What can hang from each mark
q_427: q_272 q_396 q_433
q_897: q_272
q_396: q_380 q_727 q_897
q_727: q_272
q_216: q_272 q_847 q_978
q_380: q_272
q_272: q_216 q_727 q_897
q_433: q_380 q_427
q_847: q_216

Each row was made from one small tree. Brackets hold a mark, then the marks that hang from it, in the order of their numbers. Every link used is in the known rows. Write each row's tree.
Known rows
{q_380 {q_272 {q_216 q_978} q_897}}: [ 2.26 -2.37 -1.50  0.01  0.17 -2.31  1.42  2.91  1.86  1.58  0.83 -1.53
 -2.50  1.98  0.35 -0.93  0.13 -3.57 -1.15 -6.15 -1.05 -1.07 -1.96 -2.31
  0.50  2.20  1.07]
{q_433 q_380 q_427}: [ 0.35 -0.78  1.02  0.35  3.07  3.62 -1.20 -0.35  2.18  0.30 -0.66 -0.52
  0.59 -1.19 -2.02  1.45  0.54 -1.29 -0.22 -0.08 -1.60  0.21  1.95 -1.12
 -0.90 -1.27 -0.26]
{q_216 q_272 q_847 q_978}: [ 1.19  1.20 -3.62 -3.16 -0.39 -0.45  1.03  0.33  1.39  2.73  1.01 -0.36
 -3.29  0.42  2.34 -1.25 -3.25 -2.83 -1.06 -1.74 -1.60 -3.03 -0.67  1.45
 -0.33 -1.69 -0.35]
{q_396 q_380 q_897}: [-0.09 -1.67  1.57  1.02  1.04 -1.74  0.25  0.18  3.26  1.92  0.29 -0.56
  0.51  2.20 -0.69 -1.01 -0.71 -1.52  1.65 -0.29  2.50  1.59  0.33 -0.48
  1.25  0.57  0.97]
{q_216 q_272 q_847}: [ 2.00  1.12 -3.03 -1.99 -0.46  1.16  0.40 -0.78  2.19  1.09  0.97 -0.25
 -0.86  0.70  1.34 -1.71 -2.91 -1.52 -0.31 -0.74  0.16 -2.41 -0.28  0.59
  0.15 -2.12 -0.51]
{q_847 q_216}: [ 1.00  0.48 -0.82 -2.56 -0.89 -0.50 -0.19  0.36  1.16  1.36  1.13 -0.10
 -1.65 -0.41  0.63 -1.16 -1.95 -2.25 -0.54 -0.62  0.06  0.15  0.82  1.55
  0.42 -1.25 -0.82]
{q_427 {q_272 q_727 q_897} q_396 {q_433 q_380}}: [ 3.95 -2.37 -0.73 -0.56  2.25  3.08  2.45 -1.97  4.73  3.45  0.62 -1.60
  4.39  1.52 -3.07 -0.68 -3.44 -3.06  1.12 -1.08  1.48  3.51  3.41  0.42
 -1.89  0.95  2.39]
{q_216 {q_272 q_727 q_897} q_978}: [ 2.97  0.29 -2.54 -1.04 -0.12 -1.49  2.63 -1.41  0.95  2.70  1.39 -2.64
 -1.90  2.84  0.05 -2.35 -4.71 -4.97 -2.21 -1.71  0.42 -0.84 -1.00  0.51
  1.30  0.27  2.05]
{q_897 {q_272 q_216}}: [ 2.15 -1.25 -0.15 -0.43  0.54 -1.02 -0.25  0.09  2.83  3.07 -0.38  0.44
 -1.25  1.71 -0.45 -0.48 -0.84  1.14  1.08 -1.97  2.58 -0.68 -0.74 -0.74
  0.30  0.11 -0.33]
{q_216 q_272 q_978}: [ 1.40  0.72 -2.10 -1.58  0.12 -0.93  0.51  0.36  0.81  2.27  0.32 -1.38
 -1.66  1.31  0.58 -1.08 -3.51 -2.43 -0.11 -0.97 -1.72 -2.34 -1.05  1.34
 -0.13 -1.76 -0.21]
{q_427 q_272 q_433}: [ 2.36 -2.10 -0.53 -1.31  0.80  1.26  0.01  0.38  3.32  3.63  0.32 -0.20
  2.23  0.95  0.01 -0.79 -2.53 -0.08  1.74  0.50  0.21  0.52  1.56  0.05
 -0.30 -1.78  0.39]
{q_396 q_727 q_897}: [ 2.23 -0.98  0.11  0.84 -0.63 -2.05  0.47 -1.71  3.25  2.19  0.76 -0.22
  0.53  2.06 -0.78 -1.56 -1.78 -1.61 -0.15 -0.51  0.94  1.83  1.40 -1.36
 -0.09  0.86  1.54]
{q_396 q_380 q_727 {q_897 {q_272 q_216}}}: [ 2.27 -2.42  1.90  0.86 -0.44 -3.05  1.33 -1.35  5.21  5.25 -0.66  0.85
 -0.40  3.45 -0.83 -0.74 -1.32  0.55  2.20 -1.75  4.91  2.20  0.31 -1.44
  1.01  2.04  2.08]
{q_427 {q_396 q_380}}: [-0.08 -0.72  0.70 -0.74  1.22 -0.36  1.38 -0.38  3.80  1.58 -0.14 -0.43
  2.16  0.95 -0.18 -1.19 -1.17 -0.28  2.92 -1.33  1.35  1.07  0.59  0.78
 -0.86  0.00 -0.23]
{q_897 {q_272 {q_216 q_978} q_727}}: [ 2.35 -1.08 -1.35 -1.65  0.42 -2.03  2.43 -0.85  2.32  4.61  0.54  0.23
 -3.55  1.68  0.33 -0.68 -2.37 -0.97 -1.43 -2.92  1.58 -0.89 -1.16 -0.18
 -0.33  0.87  1.38]
{q_272 {q_216 q_847 q_978} q_897}: [ 1.37 -1.13 -3.60 -1.74 -0.20 -2.72  1.42  3.00  1.52  3.28  1.85 -0.39
 -4.21  1.51  2.10 -1.61 -0.02 -2.10 -0.88 -5.16  0.32 -1.99 -0.66 -1.32
  0.46  1.63  0.30]
{q_847 {q_216 {q_272 q_727} q_978}}: [ 2.24  1.60 -2.95 -4.04 -1.45 -0.65  2.37 -1.26  0.24  2.79  1.47 -1.31
 -3.27  0.53  1.22 -1.79 -5.68 -4.83 -2.75 -0.95 -1.03 -0.98 -0.26  2.68
  0.43 -1.62  0.67]
{q_727 {q_272 {q_216 q_978}}}: [ 2.03 -1.21 -3.04 -1.55  0.72 -2.61  0.94  1.94  2.34  4.31  0.17 -0.29
 -2.69  1.52  0.56 -0.75 -1.05  0.52  1.93 -3.13 -0.35 -2.42 -0.44 -0.73
 -0.69  0.76  0.32]
{q_216 q_272}: [ 2.14  0.68 -1.38 -0.49  0.13  0.63 -0.19 -0.82  1.61  0.86  0.15 -1.31
  0.63  1.58 -0.26 -1.48 -3.29 -1.06  0.65 -0.15 -0.09 -1.75 -0.62  0.42
  0.55 -2.08 -0.43]
{q_427 {q_272 q_727} {q_396 q_380}}: [ 1.37 -1.00 -0.22 -2.58  1.67  0.12  4.17 -1.94  5.03  2.71 -0.12 -0.48
  3.28  1.63 -0.20 -2.32 -2.99 -0.59  3.19 -1.03  2.03  2.27  2.09  0.89
 -1.24  0.68  1.11]
{q_272 {q_216 q_847 q_978} q_727 q_897}: [ 2.29 -0.95 -4.24 -1.85 -0.18 -2.13  3.25  1.00  1.86  3.45  2.56 -0.58
 -4.15  1.75  2.01 -2.36 -1.53 -2.92 -2.47 -4.92  1.17 -1.34 -0.80 -1.57
  0.57  2.11  1.68]
{q_216 q_847 q_978}: [ 0.11  0.19 -2.74 -2.87  0.26 -1.16  1.11  0.96  1.85  2.73  1.50  0.54
 -4.02 -0.50  2.41 -0.96 -1.12 -2.30 -1.47 -2.15 -1.30 -2.04 -0.06  0.77
 -0.73 -0.40 -0.26]
{q_427 {q_272 {q_216 q_847} q_727} q_433}: [ 3.64 -2.12 -3.47 -2.52  0.11  1.65  2.48  0.04  4.05  4.35  1.67  0.88
  0.71  1.05  1.64 -1.72 -2.91  0.63  0.03 -2.23  1.52 -0.63  1.10 -1.71
 -0.50 -0.72  1.31]
{q_897 {q_272 q_216 q_727}}: [ 2.99 -1.08 -0.65 -0.53  0.47 -0.56  1.60 -1.88  3.13  3.30  0.40  0.31
 -1.10  1.94 -0.51 -1.13 -2.25  0.40 -0.59 -1.92  3.43 -0.20 -0.74 -1.03
  0.34  0.46  1.13]

Which tree is each row?
[ 1.77 -0.34 -4.14 -2.49  0.14 -1.15  2.97  0.64  1.95  3.21  2.24  0.60
 -3.74  0.33  2.55 -1.71 -1.83 -1.22 -2.30 -4.28 -0.34 -2.28 -0.92 -1.08
 -0.68  0.64  0.91] -> {q_272 {q_216 q_847 q_978} q_727}
[ 1.89 -1.14 -2.98 -0.58 -0.18 -1.17  0.76  1.90  2.33  1.83  1.69 -0.35
 -1.81  1.76  1.30 -2.00  0.09 -0.94  0.00 -4.12  2.03 -1.26 -0.35 -2.23
  1.06  1.19  0.12] -> {q_272 {q_216 q_847} q_897}
[ 2.30 -2.66 -0.60  0.16  0.71 -2.13  4.24  1.12  3.42  2.94  1.30 -1.62
 -2.12  2.33  0.35 -1.64 -0.88 -3.90 -1.44 -5.55  1.22 -0.24 -2.51 -2.07
  1.51  3.25  3.14] -> {q_396 {q_380 {q_272 {q_216 q_978} q_727 q_897}}}
[ 2.79  0.79 -4.10 -2.37 -0.65 -0.86  3.29 -1.17  1.67  2.98  2.13 -1.71
 -3.52  1.99  1.73 -2.59 -4.26 -5.35 -3.02 -2.28  0.68 -1.51 -0.59  0.57
  1.03  0.37  1.90] -> {q_216 {q_272 q_727 q_897} q_847 q_978}
[ 2.16  1.38 -4.09 -3.15 -0.39  0.15  2.85 -1.67  1.73  2.78  1.78 -0.43
 -3.20  0.73  2.15 -1.99 -4.58 -3.55 -2.85 -1.53 -0.78 -2.52 -0.68  1.06
 -0.24 -1.15  1.11] -> {q_216 {q_272 q_727} q_847 q_978}
[ 2.98 -2.36  0.95  1.44  1.80  4.48 -0.67 -0.24  3.81  1.24  0.71 -0.23
  1.97 -1.08 -2.47  1.70 -0.97 -2.62 -1.42 -0.96 -1.33  0.15 -0.19 -0.66
 -1.07 -0.86  1.35] -> {q_427 {q_433 {q_380 q_272}}}
[ 2.25 -1.16  0.90  0.35  0.27 -1.35  1.15 -3.34  3.30  3.01  0.26 -0.26
 -1.04  2.63 -1.49 -0.99 -2.56 -2.78 -1.52  0.24  3.79  2.43  0.96 -0.09
  0.62  0.92  2.31] -> {q_396 {q_897 {q_272 q_727}}}
[ 3.97 -3.29 -1.41  1.07  0.82  3.50  0.30  1.76  4.20  2.04  1.61 -0.22
 -0.01  0.18 -1.01  0.77  0.19 -2.90 -1.63 -4.82  0.49 -0.42 -0.44 -2.68
 -0.26  1.11  1.88] -> {q_427 {q_433 {q_380 {q_272 {q_216 q_847} q_897}}}}
[ 1.28 -0.72 -2.35 -2.96 -0.03 -1.92  1.03  1.25  2.65  4.89  0.34  1.44
 -5.27  0.67  2.17 -0.15 -0.67 -0.55 -0.57 -3.66  1.05 -2.07 -0.67  0.22
 -0.71  0.37 -0.10] -> {q_897 {q_272 {q_216 q_847 q_978}}}
[ 1.39 -2.12  0.51 -2.21  1.09  0.13  2.94 -0.05  5.49  3.51 -2.17  0.03
  3.50  1.89  0.45 -1.10 -0.36  1.71  4.72 -3.41  0.24  2.12  3.41 -2.32
 -1.87  0.61  0.23] -> {q_433 {q_427 {q_272 q_216} {q_396 q_380 q_727}}}
[ 2.11 -0.57 -2.87 -3.16  0.03 -1.60  2.89 -0.76  2.88  4.93  1.15  1.23
 -5.19  0.85  2.14 -0.88 -1.93 -1.38 -2.45 -3.57  1.83 -1.60 -0.86 -0.17
 -0.51  0.95  1.28] -> {q_897 {q_272 {q_216 q_847 q_978} q_727}}
[ 3.06 -1.08 -1.44 -1.26  0.99 -0.68  2.84 -1.34  3.20  2.42  1.17 -1.46
  0.77  2.52 -0.71 -2.90 -2.63 -2.56  0.34 -0.85  2.36  1.47  1.49 -0.65
  0.96  1.37  1.89] -> {q_427 {q_272 q_727 q_897}}
[ 3.61  0.27 -1.83  0.20 -0.22  0.05  2.02 -2.40  1.78  1.17  1.39 -2.58
  0.42  3.13 -0.84 -2.75 -4.40 -3.61 -1.29 -0.59  2.25 -0.19 -0.61 -0.49
  1.87 -0.11  1.88] -> {q_216 {q_272 q_727 q_897}}
[ 3.45  0.72 -3.37 -1.35 -0.66  0.52  2.63 -2.35  2.38  1.60  2.07 -1.53
 -1.14  2.31  0.85 -2.97 -4.22 -4.00 -2.29 -1.39  2.34 -0.92 -0.21 -0.37
  1.69 -0.09  1.74] -> {q_216 {q_272 q_727 q_897} q_847}
[ 2.41 -0.71 -0.15 -1.30  0.33 -1.30  3.06 -2.73  6.27  4.50 -0.46 -0.12
  2.15  1.66 -0.37 -1.56 -2.19  0.32  4.04 -0.96  2.29  1.45  2.06  0.66
 -1.46  1.51  1.67] -> {q_427 {q_396 q_380 {q_727 q_272}}}
[ 2.62 -2.73 -1.67 -1.58  0.54  0.94  0.73  1.55  3.80  3.50 -0.43 -0.24
  4.21  1.94 -0.20 -0.92 -2.12  1.71  3.82 -3.05 -0.01  1.00  1.92 -1.01
 -2.27 -0.96 -0.44] -> {q_427 {q_272 q_216} q_396 q_433}
[ 2.65 -3.41 -1.08 -1.72 -0.74 -0.52  2.89  0.15  7.04  5.97 -0.06  1.04
  3.23  2.91  1.03 -1.40 -2.21  0.49  3.90 -3.55  2.54  3.10  3.25 -1.48
 -1.85  1.19  1.83] -> {q_427 {q_272 {q_216 q_847}} {q_396 q_380 q_727 q_897} q_433}
[ 3.05 -1.35 -3.85 -1.11 -0.09 -1.59  1.28  1.22  3.64  3.50  1.13 -0.41
 -2.21  2.30  0.88 -1.85 -0.16 -0.42  1.66 -3.74  2.98 -1.61  0.52 -2.04
  0.96  1.92  0.85] -> {q_727 {q_272 {q_216 q_847} q_897}}
[ 2.85 -2.75 -1.30 -0.99  0.67  0.69  0.02  1.92  3.15  3.91  0.31  0.12
  2.27  1.70  0.17 -0.79 -1.73  1.72  2.65 -1.80  0.52 -0.31  0.70 -1.59
 -0.31 -1.28 -0.07] -> {q_427 {q_272 q_216} q_433}
[ 3.09 -1.85 -2.17 -0.43 -0.65 -4.38  1.59  0.32  3.72  5.60  0.17 -0.27
 -2.18  3.20 -0.14 -1.01 -1.52 -0.70  1.38 -3.42  0.40  0.14  1.03 -1.93
 -0.79  2.35  2.17] -> {q_396 {q_727 {q_272 {q_216 q_978}}} q_897}
[ 2.27 -1.34  1.50  0.05  0.02 -0.17  2.53 -1.47  5.21  1.92  0.47  0.19
  0.77  0.45  0.07 -1.04 -1.06 -1.78 -0.03 -1.74  0.77  0.50 -0.86 -1.05
  0.26  1.13  2.11] -> {q_396 {q_380 q_272} q_727}
[ 0.26 -0.91  1.88 -0.89  0.81  0.38  2.14 -2.01  4.71  2.24 -1.27 -0.34
  2.46  0.58  0.36 -0.50 -0.83 -0.70  1.91 -1.37 -0.05  2.26  2.61 -1.01
 -1.24 -0.08  0.64] -> {q_433 {q_427 {q_396 q_380 q_727}}}
[ 2.41 -1.34 -4.46 -2.28 -0.01 -3.10  1.82  2.23  2.86  4.92  1.23 -0.49
 -4.58  2.13  1.75 -1.51 -0.40 -1.82  0.79 -4.71  1.23 -2.15  0.04 -1.05
  0.26  2.31  1.02] -> {q_727 {q_272 {q_216 q_847 q_978} q_897}}
[ 1.89  0.85 -2.44 -3.20 -1.80 -2.20  0.86  1.04 -0.15  2.97  1.08 -2.37
 -3.70  1.67  0.89 -1.61 -4.11 -5.74 -1.26 -1.90 -0.45 -0.55  0.06  2.72
  1.63 -0.64  0.08] -> {q_847 {q_216 {q_272 q_897} q_978}}
[ 2.05 -1.76 -2.99 -2.78  2.48  1.74  3.13  1.13  3.09  3.72  0.28 -0.52
 -2.58  0.50  0.11 -0.20 -0.37 -3.24 -1.06 -4.50 -0.75  0.16  2.86 -2.05
 -1.00  1.84  1.71] -> {q_433 q_380 {q_427 {q_272 {q_216 q_847 q_978} q_727 q_897}}}
